Each row comes from the steps of one path. Every step used is in the known rows, and no mark comes twice. Write the path behind each row, first mark first.
In the rows, zero is written as 128.
Known rows
C > P: [145 103 133 156 109 129  90 137 124 112 150 130 145 133 151 124 119  91
 102 134 147 125 108  90 135 139 140 132  78 126 157 144 119 116 132 155
 109 124 147 120 136]
Q > V > L > C > P > Z: [191 142 113 148 110 155  90  94 113  86  54 101 103 151  91  98 108 131
 134 127 136  78 123 109 125 100 142 161 118 130 123 120  76 130  73 168
 115 136 126 120 141]
E > L: [184 119 133 102 158 110 123  93 145 116 158  95 146 160 122 135 131  99
 116 129 151 151 134  92 116 140 164  97  72  93 137 158 125 108 124 107
 136 104 100 131  99]
K > Z > P > C > L > F: [101  67 158 120  66 116  75 136 107 129 164 139 128  82 102 125 141 120
 107 122  75 134 110 166  99 176 176 131 117  89  60  62 231 134  83 125
  99 121  63 170  54]
C > P > V > S: [162 104 140 167  97  98  64 109 111 118 138 146 108 104 150 145 149 128
  88 129 132 105 113 110 150  76 123 176  85 154 162 128 111 130 138 106
 136 131 178 137 154]
K > Z > P > C > L > V: [112 110 184 108  62 148  68 124  94 130 161 123 160  76 105 122 169 102
  87 127  92 110 100 146  86 183 162 141 117 111  76  58 193 128  78 106
 126 157  88 166  71]
P > Z: [137 139  97  88 135 137 132  85 133 101 174  88 135 145 150 124 157  95
 137 142 141  88 112  92 160 134 162 150 112  86 127 155  93 109 123 103
 139  98 148 124  73]
L > C > P: [163  92 148 149 127 119  54 138 103  93 128 146 140 124 139  97 123 106
 114 149 131 102 116  79 133 119 162 129  83 128 128 123 121 103 133 177
 128 159 137 124 146]
D > E > L > F > P > Z: [132 103 127  93 133 102  88  89 140  85 176  55 138 170 149 131 133  99
 142 149 210  94 201 160  64 125 201 150  90  85  59 176 141 112  96  74
 178  47  91  99  98]
C > P > V: [146 118 150 171 104 112  70 135 115 104 121 119 128 118 169 133 152 115
 108 120 134  95 104  83 141  88 119 160  80 132 119 143 113 120 132 116
 139 112 158 126 131]
F > L: [147 119 122 143 108 137 130  92 175 126 161  82 152 119 139 131 129  78
 106 123 157 172  94  83 111 140 171 140  92  77 183 115 122 123 128 111
 117 160 137 131  85]
Q > V > L > C > P: [179 139 126 178 106 145  84 108 125  97  61 126 124 143  90  97  88 131
 106 113 147 131 123  94 102 108 141 140 107 146 149 108 105 125  77 165
 106 170 107 121 176]
D > E > L > F > P: [115  93 141 120 130  86  94 114 146  93 172  83 152 168 144 127 113 104
 112 144 217 146 203 149  42 138 189 132  72 107  88 161 178 123 104  74
 167  77  70 107 128]
E > D: [164 111 131 120 146 148 100 102 131 140 190 104 151 125 151 140 169  99
 114 138 133 142 123  69 122 179 165 122  79  88 135 131 125 104 139 128
 120 125 153 146 103]
P > C > L > V > S: [124 108 144  95  79 142 126  82 118 141 134 101 162  79 115 135 165  98
  65 128 135 109 106 157  88 179 161 171 146 140 141  75 145 161 106  61
 152 165 141 162 100]
K > Z > P > C: [114 132 157 137  62  99  71 131  97 120 175 168 159  85 102 133 141 107
 115 142 110 108 107 111 160 140 164 143  92  85 105  89 190 147 115 147
 100 131 100 141  67]
D > E > L > V: [156 138 175  98 164 116  81  95 142  91 166  50 173 150 127 127 140 103
  97 144 214 131 176 124  86 146 187 133  75 135 109 129 114  98  94  76
 181  97  90 119 104]
Z > P > V > Q: [119 158 162 161 123 103  70 135 126  90 125 124 115  78 160 151 152 111
 102 109 129 115 107  79 130  93 119 165  74  98 172 127 129 100 127 122
 157 116 127 141 136]
D > E > L: [174 138 128 114 165  85  88 100 153 101 163  55 171 150 148 132 134 109
 112 133 214 139 164 107 123 120 188 139  81 111 125 143 116 100 103 116
 154  74  88 114  90]
K > Z > P > J: [118 117 129 149  95 118  51 152 113  99 169 147 138 107 129 151 129 133
 133 169 114 127 135 100 166 120 138 148 102 104 118 108 141  83 135 143
 117 132  93 144  67]
Q > V > L > C > P > F: [184 134 134 155 102 126  82  81  97  94  22 132 105 151 134 136 120 128
 123 121 151 127 149 112 104 115 148 126 116 152 136 107 109 142 121 170
 111 118  98 131 174]
L > F > P: [ 68  79 118 109 107 127 135 117 142 106 172 129 137 161 150 116 119  90
 113 154 172 148 157 122  71 167 154 117  88  94 122 164 182 129 130  68
 140 131 113 128 135]
V > S: [133 110  97 103 137 108 134  78 142 123 170 135 137 132 125 132 130 114
  97 135 154 137 127  99 158 132 156 156  94 133 199 135 120 129 143  98
 116 150 148 146 115]
C > P > Z > K: [164  95 107 138 113 146 109 123 118 129 144  76 151 160 138 135 131 105
 141 150 117  73  68 116 159 149 150 146 119  87 130 151 111  94  99 164
 130 103 145 126 126]
F > P > V: [105 144 121 142  83 121 113 119 120 102 137 138 160 123 181 128 164 110
 105 126 176 106 124  87  95 114 111 160 105  96 104 177 142 120 143  57
 183 114 151 119 133]
C > L > V > S: [139  97 127  81 129 162 137  82 134 144 155  92 133 121 126 121 154 113
  74 117 143 137 112 142  92 185 159 139 128 155 167  98 124 108 109  52
 144 168 142 175 116]
Q > V > L > F > P > Z: [106 139  73 107  87 164 165  66 155 101 112  87 101 188 101 124 105 119
 126 126 167 135 171 161  55 141 145 148 137  98 101 160 139 154  74  65
 121 101 104 110 142]
V > Q: [137 133 118 146 158 109 140 120 151 112 155 105 137 106 168 118 116  62
 110 115 149 131  98  94 127 137 146 141  93  90 207 131 116 123 128 110
 127 113 130 160 112]
C > L: [146  99  99 111 130 150 143 106 151 130 146  87 149 120 161 124 159 112
  96 110 130 143  82 102 109 170 150 129 124 113 139 130 134  96 115 101
 135 130 128 157  89]
K > Z: [152 110 127 129 142 112 113 106 122 128 200 128 135 136 145 100 142 100
 139 139 127 137 111 101 143 143 169 126 102  96 132 126 154 109 104  94
 100 117 114 153  61]
L > C > P > F: [165  89 155 131 117 106  66 108  85  89  84 144 130 123 182 136 156 104
 129 151 134  97 137  78 139 126 171 121  88 131 116 117 117 116 174 178
 147 111 122 133 134]
F > P > C > L > V > Q: [ 94 135 157 140  65 148 142 128 111 120 116  92 178  66 163 111 142  46
  83 105 151  81  88 155   4 172 147 158 137  96 137 103 167 163 102  68
 177 127 122 162 125]
D > E > L > V > Q: [165 144 188 130 189  91  79  98 145  76 153  39 150 122 158 115 118  68
 109 115 211 131 163 126  70 123 187 144  70 126 165 125 103 101  83  83
 170  83  77 139 109]
Z > P > F > L > C: [142 110 167 119 100 117  64  89 127  99  99 131 128  99 125 166 158 111
 112 130 143 143 127  72 120 128 206 138  81  87 150  95 142 107 173 184
 151 171 108 134 112]
Q > V > L > F: [120 123  99 116 119 145 150  81 173 107 106  93 105 171  84 115  86 122
 108 117 155 196 165 136  81 145 146 123 120 119 144 125 148 140  68  70
  88 132  82 136 136]
Q > V > P: [103 168 120 134 109 136 159 139 138  97 139 113 188 146 122 121 108 117
 124  98 134 106 143 163 116 156 150 107 101 106 153 135 113 110 120 109
 109 127 123 143 134]
V > L > F > P: [ 94 102  89 124 106 146 156  95 146 123 145 111 112 170 125 115  92 114
  89 148 182 187 147 119  46 155 152 137 112  97 152 137 176 159 120  60
 115 136 111 121 164]

Which path is each row?
[169 151 120 143 129 127  93  86 111  91  83 128 115 124 117  94 150 137
  98 128 162 131 109  47 118  78 133 183 127  96 140  93 122 110 115  85
 164 159 134 135 136]
P > V > L > C
[ 97 172 105 155  85 136 140 165 142  75 107 110 183 119 130 137 103 124
 148 122 136  99 170 167 121 137 136 128 125 115 135 116  94  95 136 108
 140 126 123 144 108]
Q > V > P > J
[143 100 135 140 107 116  95 102 107 112 120 118 124 139 193 166 148  86
 115 140 140 120 134  94 146 142 151 119  95 136 140 139 115 135 179 146
 123  77 134 122 131]
C > P > F
[112 167 147  74 131 162 143 121 120  87 165  75 152 132 142 109 127  89
 131 134 134  62 143 143 110 165 195 136 113  89 122 117  96 107 143  65
 150 131 152 145 109]
L > V > P > Z
[199  80 133 160  95 143  79 119 131 121 112  83 138 133 107 113 135 101
 151 133 104  78  42 106 124 126 183 166 115  60 133 106 107  93  99 203
 142 180 136 129 111]
F > L > C > P > Z > K
[165 107 151 120 115 115 106  72 133 103  97 107 145 106 149 140 167  89
 128 125 150 139 122  80 109 133 198 134 102  75 145  93 121 114 167 129
 155 149 114 136  86]
P > F > L > C
[131 116 147 123 120 120  78 129 112 122 201 152 129 122 122 128 138 118
 119 146 116 144 122  94 160 144 160 127  79 103 128 115 166 101 114 142
  87 140  94 145  87]
K > Z > P
[136 132 164 136 107 102  49 120 103 105 171 155 119 108 124 150 164 137
 117 136 117 115 117  88 155  91 135 150  87 104  99 121 168  95 114 103
 126 129 112 150  82]
K > Z > P > V
[115 152 137  79 122 172 155 130 116 107 162  57 174 164 116 114 132 109
 143 141 119  55  96 159 113 179 181 142 135  63 133 112 111  84 118  80
 151 142 135 140 123]
L > V > P > Z > K
[178 114 127 166 129 132  81 120 110 108  99 130 108 131 112  90  98 120
 100 141 158 136 105  62 115 117 156 153 104 126 165  90 116 131 123 171
 107 168 121 125 175]
V > L > C > P
[124 134 166 117 155 133 122 110 142  92 149  95 138 111 163 107 125  54
 113 123 151 125 117 102  89 144 157 134  92 119 191 115 115 114 119  68
 141 137 124 149 120]
L > V > Q
[ 80 130  73 154  54 153 141 119 162  88  83 112 128 163 110 136  81 127
 129 145 175 168 189 159  41 131 114 146 132 125 127 142 146 134 101  65
 134 118  79 116 148]
Q > V > L > F > P > J
[210  84 171 137 153  94  52 129 112  87 123 128 142 140 118  93 124 103
 129 144 126 120 141  84 110 112 173  95  50 114 121 136 116  97 123 190
 143 140 108 134 144]
E > L > C > P
[126 104  94 114 145 137 144  84 163 119 148  93  96 158 111 115  88 114
  98 139 165 198 138  97  94 154 165 135 120 109 165 106 154 133 111  67
 100 131 104 130 134]
V > L > F
[188 125 157 112 173  80  58 104 129  84 136  95 172 137 123  99 144 114
 126 139 203 112 161  87 113 111 203 144  77 102 103 115 119  79  99 138
 176 110  85 114  99]
D > E > L > C
[ 94  87 126 124  84 105 118  95 130 105 153 153 119 127 145 138 144 125
  93 140 160 127 169 138  78 103 139 168  95 121 117 156 175 137 138  27
 166 133 140 140 146]
L > F > P > V > S
[110  80 118 121  96 114 110 133 145  82 135 104 152 167 142 137 108  97
 136 169 157 149 205 145  48 130 158 107  93  90  91 169 162 107 135  80
 167  87  84 127 111]
E > L > F > P > J
[157 153 107 121 126 147 132  81 144  92  71 122 127 148  83  95 114 134
 113 118 159 149 134  94  97 124 149 135 116 113 154 108 110 115  73 120
 116 171  95 135 141]
Q > V > L > C
[183  87 126 129 120 144  82 125  92 111 119 108 146 151 117 100 142 118
 151 155 111  58  73 104 151 128 168 156 115  81 110 133 114  81 106 194
 150 139 136 129 121]
L > C > P > Z > K
[129 164  90 113  93 154 175 121 130 110 124  67 188 175 108 131 121 139
 168 107 108  55  98 180 143 169 158 125 142  81 128 142 106  81  90 121
 125 120 123 145 113]
Q > V > P > Z > K
[ 61  88 103 129  77 133 115 153 145  90 148 135 150 140 161 132 116 109
 140 176 169 133 170 134  71 143 135 139 115  96 105 155 159 110 149  73
 161 119 113 118 118]
L > F > P > J
[ 88 123  83 152  80 137 122 152 127  98 142 132 173 133 167 136 131  99
 127 169 174 115 144 104 106 136 124 157 116  98 136 161 123 107 161  96
 164 116 132 116 119]
F > P > J
[ 94  83 116 128  79 136 123 123 133 114 133 101 130 119 172 127 168 119
  93 105 139 123 123 142  30 146 124 146 125 106  68 149 186 109 110  29
 177 112 123 147 124]
C > L > F > P > V
[ 77  66  84 132  75 153 123 150 147 111 119  99 145 123 169 129 142 114
 110 147 146 139 150 159  40 177 130 135 135 108  96 130 169  95 127  75
 169 123 101 141 110]
C > L > F > P > J
[ 92 135 110 133  93 135  72 154 138  89 135 135 141 112 126 165 132 133
 120 176 147 128 142  84 163 137 126 153  94 110 146 128 125  88 165 152
 139 139 120 119 113]
Z > P > J
[152 148 178  90 151 134 127 124 123  87 164  72 171 152 122 116 107  87
 111 129 135 134 165 145  58 159 190  83  82  95 139 120 119 103 141  73
 147 141 109 154 134]
E > L > V > P
[133 122 144 118 111  98  69  95  92 113 161 155 117 128 156 171 166 117
 123 145 116 140 145  97 156 144 170 117  93 104 127 109 168 102 158 142
 107  95  94 147  83]
K > Z > P > F
[145  97 147  92 170  79  87 104 157  93 169  63 133 168 129 126 118 107
 115 137 204 158 192 132  90 138 199 126  74 112 100 132 146  99  93  82
 153  79  74 115  96]
D > E > L > F
[ 61  98 123 117  48 111 131 123 120 108 151 149 168 119 138 108 117  81
 110 151 170 119 143 139  75 160 157 141 107  74  92 131 199 172 133  73
 149 112 112 116 112]
L > F > P > C
[144 109 150 107 108 148 120  63 166 127 175  80 140 121 101 130 126  81
  82 127 165 163 132 126  94 153 178 162  96 127 203  96 110 136 132  68
 129 206 151 148 110]
F > L > V > S
[ 89 128 172 100  62 155  84 124 112 120 126 105 167  80 103 143 172 109
  66 127 123 116  96 125  87 183 152 145 119 123  93  80 169 132 107 118
 153 167 113 145 109]
Z > P > C > L > V
[128 169 119 149 109 140  81  99 136 108 109 113 100 118 106 156 137 156
  76 127 158 155 119  55 130 102 119 179 103 109 158 116 131 123 123 100
 137 147 126 120 161]
Z > P > V > L
[135 154 134 160 142  93 115 110 130  96 125 104 122  86 179 130 154  80
 118 100 141 110 100  89 127  81 125 161  97  93 168 134 112 112 128  74
 165  90 145 154 117]
P > V > Q
[179  98 141 126 124 129  63 124  94  90 128 120 126 121 143  97 143 101
 144 150 119  55 108  82 155 109 172 150  92 105 106 136  92  98 122 187
 139 124 154 121 115]
L > C > P > Z
[110 130  84 104 103 149 139  98 121 106 162 109 156 147 156 126 156  95
 133 147 172  77 123 104 114 143 156 160 109  75 113 191 116 116 141  97
 160  99 152 116 109]
F > P > Z
[184  90 165 180 103 128  62 130 138 112 123 124 141  99 123  99 119  84
 111 123 140 128  90  84  98 119 182 148  83 100 153  98 111 121 130 190
 120 202 140 123 127]
F > L > C > P
[164  94 152 200  82 134  47 158 130  96  90 121 137  87 133 124 114  82
 139 152 134 116 112  92 118  97 156 164  95 105 145  91  91 104 148 189
 150 188 141 126 112]
F > L > C > P > J
[134 104 115 179  95 134  76 162 118  98 119 120 145 117 157 142 116  99
 129 165 138 112 133  93 154 123 127 149 105 133 138 131  93 109 156 157
 132 110 146 123 121]
C > P > J
